What can hang from each mark
gadalun: zonasov
gumapat: berug giriz latona zaki
balegi: gumapat zonasov
berug: gumapat muvemet
zaki: zonasov
zonasov: balegi gadalun zaki

Each row was made from one small tree. The marks that hang from a mark follow it in brackets, in alphabetical order. Every link used is in the known rows. Write each row's tree.
Known rows
berug{gumapat{latona zaki} muvemet}: [ 18.8 -14.9 -14.4   5.0   2.2   3.5  13.9   9.0   1.1 -12.3 -10.1   8.2
 -18.1   8.9 -10.5  -8.4   9.7   8.8  20.2 -34.6  24.2  28.1  -3.4 -10.6
   3.3]
gadalun{zonasov{balegi zaki}}: [ -8.9  -3.8 -26.9 -23.7  20.2 -10.7  -7.1  11.0 -17.9 -15.9  12.9   5.2
 -13.8  -1.1   8.5  -0.9   6.8 -10.4 -10.1  -6.0  -6.8  -7.9  14.0  12.6
   4.0]
balegi{gumapat zonasov{gadalun}}: [-12.6   0.4  11.4 -14.9   8.8  16.7 -12.9 -12.1  -4.9  -1.6  -9.5  21.8
   2.0   5.6 -23.1  16.0   7.5 -13.7   6.8   4.5   2.5   9.4  -1.8   7.2
 -19.4]
balegi{gumapat{giriz}}: [  0.5   8.1   4.1 -20.8   7.0  12.0   7.4 -12.2   7.5   4.9  -9.7  16.4
   3.0   3.7 -18.9   0.2  12.0   7.1   4.8 -36.1  -2.1  -2.6   9.6  -8.4
   3.2]
zaki{zonasov{balegi gadalun}}: [ -9.6  -0.2 -17.7  -9.1  34.4  -8.9  -4.2  11.4 -19.1 -11.4   8.1  -1.4
   8.1   7.3   1.9  19.0  -0.3  -6.1  12.7  20.7  -2.7  -7.2  -1.0   3.4
   2.5]
berug{gumapat{latona} muvemet}: [ 13.8 -23.5 -25.1  -1.0   1.6   8.7  10.8   1.4   1.3 -11.6  -8.3   7.0
 -15.3   7.2  -2.6 -12.2  -0.3   7.2  24.2 -18.1  15.3  17.3   4.0  -4.3
  17.1]
berug{gumapat{giriz}}: [  8.1   2.2   2.8 -17.7   1.2   5.3   9.7  -6.5   9.1  -8.0 -10.7  11.7
  -5.7  14.4   3.9  -0.8   8.2  13.2  21.7 -36.5   2.2   1.9   6.3  -7.3
  21.2]
zaki{zonasov{balegi{gumapat{giriz}} gadalun}}: [ -8.3   7.8 -13.8 -30.2  40.0   4.3   1.7  -1.0 -11.7  -6.0  -3.4  17.8
  11.5  12.7 -16.8  18.2  12.6  -0.4  18.4 -13.6  -6.2  -8.1   6.4  -3.6
   6.4]
berug{gumapat{giriz zaki} muvemet}: [ 24.9  -0.4  -4.0 -13.8   5.9  10.6  12.1   5.0   3.2 -12.8  -1.1  13.7
 -10.7  18.5   3.5   1.3  14.2   8.6  22.1 -49.3  20.4  24.2   1.0 -10.4
  13.8]
balegi{zonasov}: [ -3.8   5.9   7.0  -2.2  -4.8   6.1 -10.3  -3.5  -3.2   5.4  -5.1   8.1
   2.5   5.0  -3.1  -1.8   2.4  -9.7  -0.1  -2.5   3.0   5.2   1.5   4.1
 -20.9]
zonasov{gadalun zaki}: [ -7.5  -8.0  -0.5   0.5  15.3  -0.7 -12.5   8.4  -5.6 -20.5   4.8   7.6
  -1.6   1.9   6.0  28.8 -11.9 -12.9 -10.2   3.5   7.0  -1.2  -9.1  13.9
  15.9]
gadalun{zonasov{zaki}}: [ -6.4  -3.0 -14.3 -14.3   9.3  -9.1  -9.5   4.1  -9.1  -6.5   0.0  11.3
  -7.3  -7.2   6.9  -0.6  -0.5 -11.6  -7.7  -6.9  -0.7  -0.1  11.2  21.1
  -1.3]
balegi{zonasov{gadalun}}: [ -8.1   2.1  15.2  -2.1   7.4  11.4 -15.7  -0.2  -8.4  -9.3  -4.6  11.1
   5.5  10.8  -0.9  16.2  -3.6 -14.4   8.2   8.8   8.5   5.0  -7.7  10.0
 -15.9]
gumapat{berug giriz zaki}: [  6.0  17.3  15.7  13.2  -5.8   7.2   3.1  12.5   7.5  -1.6   3.9   5.3
   4.3  10.4  -4.0   6.8  18.1   8.2   5.3 -68.8  15.8  -1.0  -6.0 -20.8
 -16.9]
berug{gumapat}: [  1.7  -7.5  -4.2 -10.7  -1.7  -2.7   6.4  -6.8   1.3  -4.6  -6.9   5.7
 -12.9   6.0   1.4  -1.1   5.4   7.6  14.7  -7.3   0.4   7.8   1.2  -2.1
  15.2]
gumapat{berug latona zaki}: [ -0.3   2.4   7.7  30.5 -12.5  -2.2   5.2  17.1   5.4   0.3  -4.1   1.5
  -4.9   2.8 -15.3  -2.2  13.3   6.4   4.6 -50.5  19.4   5.8 -10.8 -22.9
 -27.4]
balegi{gumapat}: [ -5.0  -0.2  -1.8 -13.7   2.1   4.4   4.3 -10.9   2.5   9.0  -6.9   9.7
  -2.6  -3.0 -22.1   0.0   9.9   2.0   0.6  -4.7  -6.1   4.1   4.8  -2.8
  -1.1]
gadalun{zonasov{balegi{gumapat{berug}} zaki}}: [-19.4  -4.0 -26.8 -24.4  13.8  -2.3  -6.3   4.2 -11.4  -3.8  15.0  15.1
 -16.7  -5.1 -11.7   2.0  24.2  -6.7  -9.4 -33.1  -8.1  -9.5  15.3  -0.1
  -5.4]
gumapat{berug{muvemet} giriz latona}: [ 11.1  -7.3 -12.0  14.9  -6.6  22.0   6.5  11.2  10.1 -10.1   2.5   2.0
   2.8  10.4   3.0  -8.3   4.8   4.4  16.5 -64.6  22.9  -2.9   4.8 -19.5
  -1.6]
balegi{gumapat{giriz} zonasov}: [ -1.8  13.0  11.6 -24.3   0.8  17.3  -4.0 -15.3   4.0   8.4 -14.4  27.5
   2.9  10.3 -23.3  -1.9  15.8  -4.0   7.8 -36.2   0.8   4.3   9.5  -3.8
 -15.9]
gadalun{zonasov}: [ -4.0   3.4  -7.1 -10.8   5.0  -4.2  -3.0   0.6  -7.3  -1.2  -2.3   6.4
  -3.1  -1.6   1.3  -8.2   5.5  -4.5   6.8   1.5  -3.4   2.3  12.2  12.8
 -12.6]
gadalun{zonasov{balegi{gumapat{berug}}}}: [-18.7   2.4 -17.3 -25.3  10.4   3.8   1.9   0.8  -9.4   2.5  11.6   9.4
  -9.2  -2.1 -15.7  -7.7  33.0   1.7   6.6 -25.3 -11.9  -6.5  17.0  -8.1
 -19.5]

Write each row's tree
[-12.2   3.4 -20.4 -36.0  18.7  -0.5   2.5  -4.1 -15.6  -2.2   3.2  13.4
 -11.9  -1.3 -18.5  -8.3  24.9  -1.9   7.8  -3.4 -15.5  -1.3  21.3   1.9
 -10.6]  gadalun{zonasov{balegi{gumapat}}}
[  5.9  -2.5 -18.4   1.2   9.3  -1.0   2.7   7.7  -1.9  22.0   3.8   8.9
   6.1  -3.4 -21.3   2.5  23.1  -5.9   4.8 -37.1  15.6  17.5  -5.9  -9.4
 -24.0]  balegi{gumapat{berug{muvemet} zaki{zonasov}}}
[  4.4  12.9   2.9  24.5   2.3  -9.2   6.0  18.1   5.6  11.8 -15.0   8.4
  13.1   7.9 -16.1  -0.7  11.7   9.2  15.7 -73.9  22.8  -3.3  -5.9 -22.5
 -27.6]  gumapat{berug giriz latona zaki{zonasov}}
[ -7.6   5.2   4.2 -12.9  -6.6  16.1 -13.2  -8.6   7.4   7.6   0.7  27.1
  -0.7   7.0 -14.9   7.4  16.8  -9.6  -9.4 -68.0   8.6  -6.1   5.5  -6.1
 -11.9]  balegi{gumapat{berug giriz} zonasov{zaki}}
[-13.8  -5.6   2.7 -17.9  14.6  10.0 -18.5  -7.1  -7.8  -5.7  -6.5  27.6
  -3.3   3.6 -18.4  25.2   0.3 -20.2  -9.4  -4.4   6.3   6.1  -2.5  16.0
  -4.6]  balegi{gumapat zonasov{gadalun zaki}}
[-10.2  -9.5 -14.5 -10.6  29.5  -0.3 -10.2  10.2 -15.5 -30.5  16.0   3.3
  -8.1   6.1  10.5  28.0  -2.6  -9.6  -8.6   5.7   1.2  -9.0  -4.1   6.9
  20.2]  zonasov{balegi gadalun zaki}
[-12.8  -5.2 -28.4 -37.8  23.7  -5.6  -3.7  -0.9 -16.7  -6.9   6.5  18.5
 -17.3  -4.2 -12.8  -0.4  17.2  -7.5  -7.9 -11.5 -13.0  -2.3  20.4  10.8
   3.0]  gadalun{zonasov{balegi{gumapat} zaki}}
[ -3.8   8.6  -9.1  -1.9  36.5 -14.2  -2.1  18.9 -20.8 -11.5   5.9   2.6
   4.8   9.0  -6.5  23.3   9.3  -4.3  11.0   4.7   6.7   3.3  -9.9  -1.9
 -10.6]  gumapat{zaki{zonasov{balegi gadalun}}}
[  0.3   3.5   4.8  19.8 -10.3   9.3   6.2   6.8  10.5  -3.1  -5.6   5.8
   2.9   6.7  -4.8  -5.7   5.2  10.9  14.6 -65.3  15.1 -13.4   2.0 -22.1
  -7.4]  gumapat{berug giriz latona}
[ -6.1  10.2 -12.4 -28.8  19.9  -5.5   6.1   3.2 -17.5  -2.0   2.8  16.5
 -15.5   0.7 -27.0  -4.2  32.2   0.5   5.8 -19.7  -7.6  11.3  13.4  -2.7
 -21.5]  gadalun{zonasov{balegi{gumapat{zaki}}}}
[ -7.8  -0.4  -3.5  -2.7  24.9   4.7   7.2   7.8 -11.0 -20.7  -7.8  14.8
 -12.5   8.4 -37.4  14.6  19.8   4.2  12.9 -19.6   5.9   9.2  -4.4 -15.5
 -10.5]  zonasov{balegi{gumapat{latona zaki}} gadalun}
[  2.5   7.3 -13.6  -2.8  23.6 -20.7   3.4  15.1 -17.0   4.5   4.4  -0.5
   2.1   4.8  -8.9   3.5  15.0  -0.1   5.5  -4.7   2.7   3.8  -3.4  -7.8
 -13.6]  gumapat{zaki{zonasov{balegi}}}
[ 15.5   8.7  -8.1   8.5   7.6   1.4   2.3  18.0   2.7   9.1   7.0   4.7
  16.1   8.9   3.2   3.8  12.3  -1.1  12.3 -60.8  25.1  10.1  -4.7 -13.4
 -15.2]  gumapat{berug{muvemet} giriz zaki{zonasov}}
[ 24.1  -5.1  -9.6  -0.9   4.0   9.1  16.7   8.2   6.2 -17.3 -15.0  15.1
 -12.5  19.8  -7.6  -7.7  12.0  14.4  28.0 -63.5  27.3  24.5   2.2 -15.2
   7.7]  berug{gumapat{giriz latona zaki} muvemet}
[ -8.3  -3.7   5.3  -3.0  11.0   6.5 -24.4   3.0  -9.1 -15.0   1.6  16.2
   0.2   6.8   4.0  23.5  -9.3 -22.8  -8.5   0.0  11.8   3.6  -9.8  18.2
  -2.8]  balegi{zonasov{gadalun zaki}}
[  3.9 -14.2 -16.6  20.8  -8.1  14.7   4.6  13.6   6.9  -6.8   6.0  -3.3
  -2.8   2.2   0.2  -8.6   3.9  -0.1   8.5 -33.1  19.3   2.7  -0.6 -14.4
  -7.7]  gumapat{berug{muvemet} latona}
[ -4.6   4.7   0.3  -6.8  26.9 -10.4  -2.5   2.4  -8.9   9.8 -12.7  17.1
   9.5   1.2 -29.7  21.5  11.5  -5.7   6.9  -2.7   6.4  15.4 -12.2   3.9
 -17.1]  balegi{gumapat{zaki{zonasov{gadalun}}}}
[ -1.4  17.6  24.7 -16.4  11.1  16.6  -6.9  -3.9  -0.6  -6.3 -14.5  31.2
   5.1  16.6 -30.6  21.4  20.1  -5.9  12.8 -40.1  13.5  16.2  -5.1  -3.1
 -26.4]  balegi{gumapat{giriz zaki} zonasov{gadalun}}
[ -8.3 -14.8 -24.5 -11.4  17.3  -0.6   2.2  -1.3  -8.7 -10.5  -1.7  12.6
 -18.2  -1.1 -25.4   0.7   9.1   1.2  -9.6 -23.9  -2.5  -5.7  10.4  -8.4
  10.6]  zonasov{balegi{gumapat{latona}} zaki}
[  0.7   7.7  -5.4  -5.0  15.4 -13.5   2.4  -0.8  -5.7  24.0 -13.6  12.2
   4.0  -3.9 -33.1   3.9  15.4  -0.3   2.2 -13.1   2.1  15.9  -4.3  -1.9
 -19.9]  balegi{gumapat{zaki{zonasov}}}
[-12.8   3.7   8.3  -8.9 -13.5  13.4  -9.6  -9.9   2.4  17.2  -2.7  13.9
  -1.0   0.1 -21.9  -1.0  20.1  -9.0  -0.3 -30.5   2.2   1.1  -0.1  -8.6
 -31.6]  balegi{gumapat{berug} zonasov}
[-12.5  -3.5  -7.8 -21.8  25.0  10.2   0.1  -3.2 -11.4 -17.1   7.3  10.2
  -6.5   6.3 -18.3  18.3  14.1  -1.3   6.5   6.6  -9.7  -1.8   3.2  -5.2
   4.6]  zonasov{balegi{gumapat} gadalun}
[ 10.9  -8.6  -9.1  25.8  -7.8   7.6   4.8  21.6   3.1  -7.1   2.5  -1.8
  -5.1   3.4  -8.9  -5.3  11.6   1.7   5.7 -48.8  28.5  14.1  -9.0 -18.8
 -21.6]  gumapat{berug{muvemet} latona zaki}
[  6.2  -9.0 -13.8   0.5  -1.2  27.3  10.7   0.2  13.4  -1.1  -3.6  14.1
  -0.8   6.8 -20.6  -9.6  15.1   6.8  15.8 -69.6  17.2   0.5   9.0 -21.5
  -3.1]  balegi{gumapat{berug{muvemet} giriz latona}}
[ -9.6   0.5 -24.5 -24.2  24.5  -9.0   3.4  -5.2 -13.5  13.3   0.0   7.5
   2.3  -2.3 -21.8  -1.0  15.4  -0.9   5.4   3.2 -12.4  -3.8   9.0  -4.5
  -2.8]  zaki{zonasov{balegi{gumapat}}}
[ 19.1 -13.1 -17.2  -7.0   2.4  16.1  15.1  -0.1   7.2 -16.7 -12.5  11.8
  -9.2  15.0   1.5 -11.3   2.1  11.9  29.3 -45.6  17.9  10.6   8.5  -9.6
  22.2]  berug{gumapat{giriz latona} muvemet}
[ -7.7  11.6  16.2   1.2 -11.9   9.7  -6.1  -2.5   2.4  16.0  -3.9  17.7
  -3.6   3.3 -31.1   3.5  31.2  -8.2  -3.7 -46.0  12.4  15.2  -7.7 -15.0
 -41.3]  balegi{gumapat{berug zaki} zonasov}
[-14.6 -12.0 -22.4  -0.7   7.4   1.7   0.9   5.7  -4.4  -6.5   6.5  10.1
 -17.0  -4.9 -22.5   2.1  16.8   2.2 -10.0 -46.5   2.5 -13.1   5.3 -17.8
   2.3]  zonasov{balegi{gumapat{berug latona}} zaki}
[ -9.4   2.2 -13.2 -18.7   9.1  10.3  -0.8   1.5  -0.6  -6.5  15.6  14.8
  -6.7   6.4  -9.0  11.9  22.1   3.6  -9.4 -62.9  -2.4 -18.0   9.2 -18.3
  11.9]  zonasov{balegi{gumapat{berug giriz}} zaki}
[ 11.6  11.6   8.6  13.7   1.2   1.3   9.9  10.9   5.4  -6.8 -16.2  11.0
  -0.1  10.6 -16.1  -3.1   8.2  13.9  12.0 -56.4  19.4   4.8  -2.1 -17.4
 -10.9]  gumapat{giriz latona zaki}
[ 17.3   6.8   3.5   9.1  -3.3  17.4   3.0  17.0   8.7  -6.3  15.0   5.7
   4.5  13.6   5.5   5.7  16.3   1.5   6.5 -66.1  25.2  10.0  -5.4 -18.9
 -11.5]  gumapat{berug{muvemet} giriz zaki}
[-19.0 -10.4 -12.9 -11.3  19.8   6.8  -8.7   6.7  -8.7 -18.6  17.2  12.0
  -9.7   2.4  -9.8  28.7  15.5  -6.8  -9.3 -25.5  -0.9 -10.7  -3.6  -6.2
  12.3]  zonasov{balegi{gumapat{berug}} gadalun zaki}
[  8.8  -4.4  -2.0  -2.4  -0.8   5.1  14.7  -4.7   8.4 -11.2 -21.4  13.8
 -10.1  14.4  -6.5  -9.7   5.5  18.4  27.0 -48.4   8.7   1.0   6.7 -14.3
  15.5]  berug{gumapat{giriz latona}}
[-17.8  -0.9  -4.9 -11.0  14.3  15.1  -0.5   2.1  -7.1 -14.1  15.1   6.4
  -4.8   5.3 -15.1  20.3  22.2  -1.9   7.5 -16.2  -5.6  -8.4  -2.1 -14.4
  -1.2]  zonasov{balegi{gumapat{berug}} gadalun}
[ 14.8   4.2   7.3   1.9  -0.7   1.1  15.4   2.7   6.3 -10.9 -24.8  17.2
 -12.3  14.5 -15.1  -4.6  13.0  18.9  24.5 -63.6  19.2  12.1  -1.3 -18.4
   2.9]  berug{gumapat{giriz latona zaki}}
[ 18.0  -7.4 -22.8  -7.9  17.0 -11.1   6.3   7.9  -6.7   6.7  -4.3   6.5
  -3.6   8.2  -2.0  -0.7   8.9  -0.8  19.1 -12.2  17.3  28.0  -4.8   2.8
   0.7]  berug{gumapat{zaki{zonasov}} muvemet}
[ -4.9   0.3 -12.3  11.3  34.5 -15.4   1.9  23.0 -18.4 -13.5  -8.6   4.1
   2.3   8.4 -17.0  13.7   6.8  -0.4  16.4  -7.4  12.6   4.0  -7.7  -7.4
 -13.9]  gumapat{latona zaki{zonasov{balegi gadalun}}}
[ -2.9   5.9  -1.2   4.2   6.8 -11.6   1.7   3.0  -0.3  26.1  -5.5  10.7
   7.0  -4.4 -29.0   5.2  23.1   0.5   2.6 -35.3   7.4   7.2  -8.4 -13.2
 -26.7]  balegi{gumapat{berug zaki{zonasov}}}
[ -4.2   4.9 -16.1  22.9  10.0 -16.5   6.2  22.3  -9.1   5.0   1.5  -2.3
  -0.8   3.5 -16.7  -3.8  20.1   5.4  11.1 -40.2  13.4  -3.0  -5.3 -23.0
 -28.2]  gumapat{berug latona zaki{zonasov{balegi}}}
[ -7.9   6.4  -3.0 -29.1  28.2  17.1   4.5  -2.2  -4.8 -21.5   3.6  16.0
   0.3  15.4 -15.8  19.7  15.6   4.3  14.1 -21.3  -5.6  -9.1   6.3 -10.4
  10.8]  zonasov{balegi{gumapat{giriz}} gadalun}
[-13.4 -12.2 -33.7 -21.8  20.5  -4.8  -0.6   0.8 -15.3  -9.4  -6.7  20.2
 -20.6  -5.6 -23.5  -9.7  16.0  -1.6  -2.3 -23.8  -3.8  -4.9  21.1   3.7
  -2.8]  gadalun{zonasov{balegi{gumapat{latona}} zaki}}
